Every row comes from one small tree of marks. Brackets hold a mark, then the marks that hang from it, in the order of their numbers. Every link used is in the known rows. Which tree was each row made from?
Known rows:
[q_943 q_386 [q_597 [q_421 [q_311 q_728]]]]: [ 0.62 -6.20  3.97  0.04  5.52 -1.59  1.83  2.03  0.28 -1.07  4.99 -1.27
  3.79 -5.84 -1.15 -1.25]
[q_728 q_311]: [ 2.36 -0.58 -0.85 -1.64 -0.52 -4.24 -1.16  1.92 -2.18 -2.32 -2.30  2.97
 -0.25  1.26 -1.13  0.49]
[q_421 q_311 q_386]: [-1.45 -3.38  1.27  0.52 -0.58 -0.10  0.23 -2.83 -1.08  1.92  1.24  5.01
  1.53  0.55  0.88  0.03]
[q_943 q_311 [q_386 [q_421 q_701] q_728] q_597]: [-0.63  5.13 -3.20  2.64  5.12 -1.37 -3.30  1.92 -0.02 -2.70 -1.20 -6.07
 -5.70  1.81  2.42  0.97]
[q_597 q_421]: [-1.06  1.22 -1.55 -0.72  0.54 -2.67  1.37 -1.04  0.05 -1.81 -0.44 -0.09
 -0.92 -2.66  0.97 -0.80]
[q_597 [q_421 q_311 [q_386 q_728] q_701]]: [-1.25  1.54  1.87 -0.78 -4.75  7.06  1.50 -4.97  2.16  3.22  0.47  0.30
  1.36  0.85  1.30  1.85]
[q_943 q_386]: [ 1.72 -1.97 -3.97  0.11  6.70 -2.87 -0.50  1.21 -0.60 -2.62 -0.11  1.91
 -1.35 -2.55  1.21 -0.55]
[q_701 [q_421 q_386]]: [ 2.50 -1.18 -2.25  0.96 -2.42 -2.14  3.04 -1.17 -1.25  0.74  1.11  3.10
  2.36  2.77  1.45  1.46]
[q_943 [q_311 q_728] q_386 [q_597 [q_421 q_701]]]: [-0.20 -2.54  2.01  0.49  6.71 -2.51 -0.24  3.39  1.66 -4.24  3.35 -5.16
 -0.34 -1.22  3.43  3.98]
[q_701 [q_421 [q_311 q_728]]]: [ 3.29 -3.85  1.29  1.76 -0.79 -2.49  0.92  4.86  0.88  2.46  3.05 -1.06
  2.04  0.82 -3.71 -3.83]
[q_421 [q_311 q_728] q_386]: [-1.30 -4.86  3.18 -0.35 -0.86  0.44 -0.88  1.27 -0.25  1.62 -0.02  3.69
  3.12 -0.20 -2.37 -0.66]
[q_597 [q_421 q_386 q_701]]: [-1.24  0.22 -0.35 -3.46 -2.37  2.85  2.04 -4.03  1.57 -1.70  0.16  3.05
  0.22 -0.52  4.58  4.32]
[q_943 q_311]: [-1.85  1.49 -2.01  3.86  3.41 -6.15 -2.40  1.50 -0.97 -1.52 -0.94 -1.89
 -3.78  3.10  1.78  0.19]
[q_311 q_728]: [-0.14 -1.16 -1.20 -0.78  2.09 -3.92 -1.96  5.80 -1.01 -2.13 -3.40 -1.08
 -1.10 -0.70 -3.37 -1.40]
[q_701 [q_421 [q_386 q_728]]]: [ 2.47  2.55 -2.72  2.83 -3.97  0.57  2.85 -0.81 -1.57  2.49 -1.72 -0.69
  2.27  4.44 -1.33  0.49]
[q_386 q_728]: [-0.35  4.19 -3.57  1.34  0.57 -1.54 -1.18  1.87 -1.95  0.12 -4.98 -3.25
 -2.62  1.69 -3.11 -1.58]
[q_597 [q_421 [q_386 q_728] q_701]]: [-1.19  3.92 -1.20 -1.88 -4.03  5.50  1.60 -3.83  1.16  0.21 -2.68 -0.63
  0.39  1.09  1.89  3.81]

Write each row's tree:
[-0.89  7.53 -4.99 -1.55 -1.75  1.64 -3.10  2.02  1.13 -1.37 -5.71 -3.01
 -6.63  0.81 -1.23 -1.88] => [q_386 [q_421 q_701] q_728]
[ 2.35  0.10  0.20  3.81 -4.61  2.24  2.65 -2.11 -0.74  5.63  1.56  0.24
  3.65  4.17 -1.95 -1.19] => [q_701 [q_421 q_311 [q_386 q_728]]]
[-1.41  4.96 -2.11  1.99 -1.50  0.54 -2.73  0.70  0.25  2.23 -2.81 -1.36
 -3.59 -0.50 -3.50 -6.32] => [q_386 [q_421 q_311] q_728]
[-0.90 -0.65  1.31 -2.33 -0.71  1.89  0.67 -1.87  2.83  0.51  3.10  0.16
 -1.91 -1.78  2.61  0.04] => [q_597 [q_421 q_311 q_701]]
[ 0.78  1.36  3.07 -0.78 -4.97  0.29  2.99 -3.04 -3.51 -0.31 -2.05  0.25
  5.38  1.67 -1.13  4.15] => [q_943 [q_597 [q_421 [q_386 [q_728 q_311]]]]]
[-2.56 -3.44  4.59 -0.28 -1.32 -0.79  3.73 -4.72 -1.85  0.97  4.10  2.34
  3.67 -1.61  2.08  1.81] => [q_943 [q_597 [q_421 q_311 q_386]]]
[ 0.75 -1.80 -0.59 -3.09  5.38 -0.92  2.33 -0.74  0.34 -4.33  3.22 -1.55
 -0.88 -3.77  4.21  3.99] => [q_943 q_386 [q_597 [q_421 q_701]]]
[-1.83 -2.58  2.61  0.00 -2.39  1.70  2.40 -5.20  0.66  1.93  2.85  4.43
  3.33 -1.92  2.11 -0.13] => [q_597 [q_421 q_311 q_386]]
[ 1.91  1.65 -0.47 -0.29 -4.32  1.08 -0.44 -0.90 -2.75  0.60 -5.06  2.91
  2.90  3.92 -2.44  2.16] => [q_421 [q_386 [q_728 q_311]]]
[-1.23 -3.61  4.31 -3.05 -3.32  4.95  0.58 -1.18  3.27  0.89  2.22  2.54
  3.02 -1.52  0.88  1.97] => [q_597 [q_421 [q_311 q_728] q_386 q_701]]
[-0.10  1.69 -1.61  5.76  7.46 -4.62 -1.11  1.97 -2.81 -1.60 -0.34 -6.40
 -1.58  2.59  0.61  1.22] => [q_943 q_311 [q_386 q_728] q_597]
[-1.72 -2.12  3.43 -0.03  0.89 -3.30  2.44 -1.68 -1.47  0.21  4.14 -1.54
  0.58 -2.54  0.51 -0.76] => [q_943 [q_597 [q_421 q_311]]]
[ 2.54 -5.23  2.36  1.44 -3.10 -0.15  2.05  1.69  0.29  3.34  3.31  2.66
  5.16  1.84 -2.12 -1.03] => [q_701 [q_421 [q_311 q_728] q_386]]
[-1.30 -0.35  0.44 -0.46  0.00 -1.66 -3.47  4.46  1.36  0.09 -1.27  0.90
 -2.14 -2.94 -4.01 -6.30] => [q_386 [q_421 [q_311 q_728]]]
[ 1.04  1.82  2.71 -3.33 -5.66  3.00  2.42 -2.89 -1.75 -0.95 -1.81 -0.54
  3.31  2.77  0.76  6.70] => [q_943 [q_597 [q_421 [q_386 [q_728 q_311]] q_701]]]
[-1.31  1.81 -1.51 -2.30 -0.68  0.49 -2.96  0.44  2.39 -0.47  0.31  1.53
 -5.72 -1.13  1.15 -2.92] => [q_386 [q_421 q_311 q_701]]
[-0.89  0.79  0.45 -0.55 -2.93  5.34 -0.72 -2.36  0.23  3.08 -1.16  0.51
 -0.24  3.37  0.21  1.78] => [q_421 q_311 [q_386 q_728] q_701]
[-1.04 -2.54  0.94 -2.16 -1.38  2.68 -0.32 -2.65  0.58  1.12  1.54  4.39
 -0.41  1.76  2.86  2.45] => [q_421 q_311 q_386 q_701]
[ 0.53  2.57 -3.13  2.39  3.12  1.90 -2.45  0.19  1.28  1.55 -0.96 -0.13
 -2.29 -2.96 -2.14 -6.13] => [q_943 [q_386 [q_421 q_311] q_728]]
[ 3.69  0.99  0.57 -2.46  1.31  1.62  1.57 -0.07 -0.58 -2.56  0.06 -2.81
  1.57 -0.75  0.73  4.23] => [q_943 [q_386 [q_728 q_311]] [q_597 [q_421 q_701]]]
[-0.45  5.55 -5.04  5.48  4.91 -1.76 -3.79  1.45  0.85 -1.07 -2.77 -3.21
 -4.24  0.47  0.70 -3.31] => [q_943 q_311 [q_386 q_421 q_728]]
[ 0.26 -3.67  1.30 -0.10  5.64 -2.76 -2.07  4.58 -0.16 -1.68  1.95 -0.07
 -0.23 -4.98 -2.62 -4.10] => [q_943 [q_386 [q_421 [q_311 q_728]]] q_597]
[-1.08  0.09  0.33 -2.95 -0.78  1.16 -4.03  4.58  3.06 -0.65 -0.80  0.05
 -4.05 -1.87 -1.90 -3.64] => [q_386 [q_421 [q_311 q_728] q_701]]
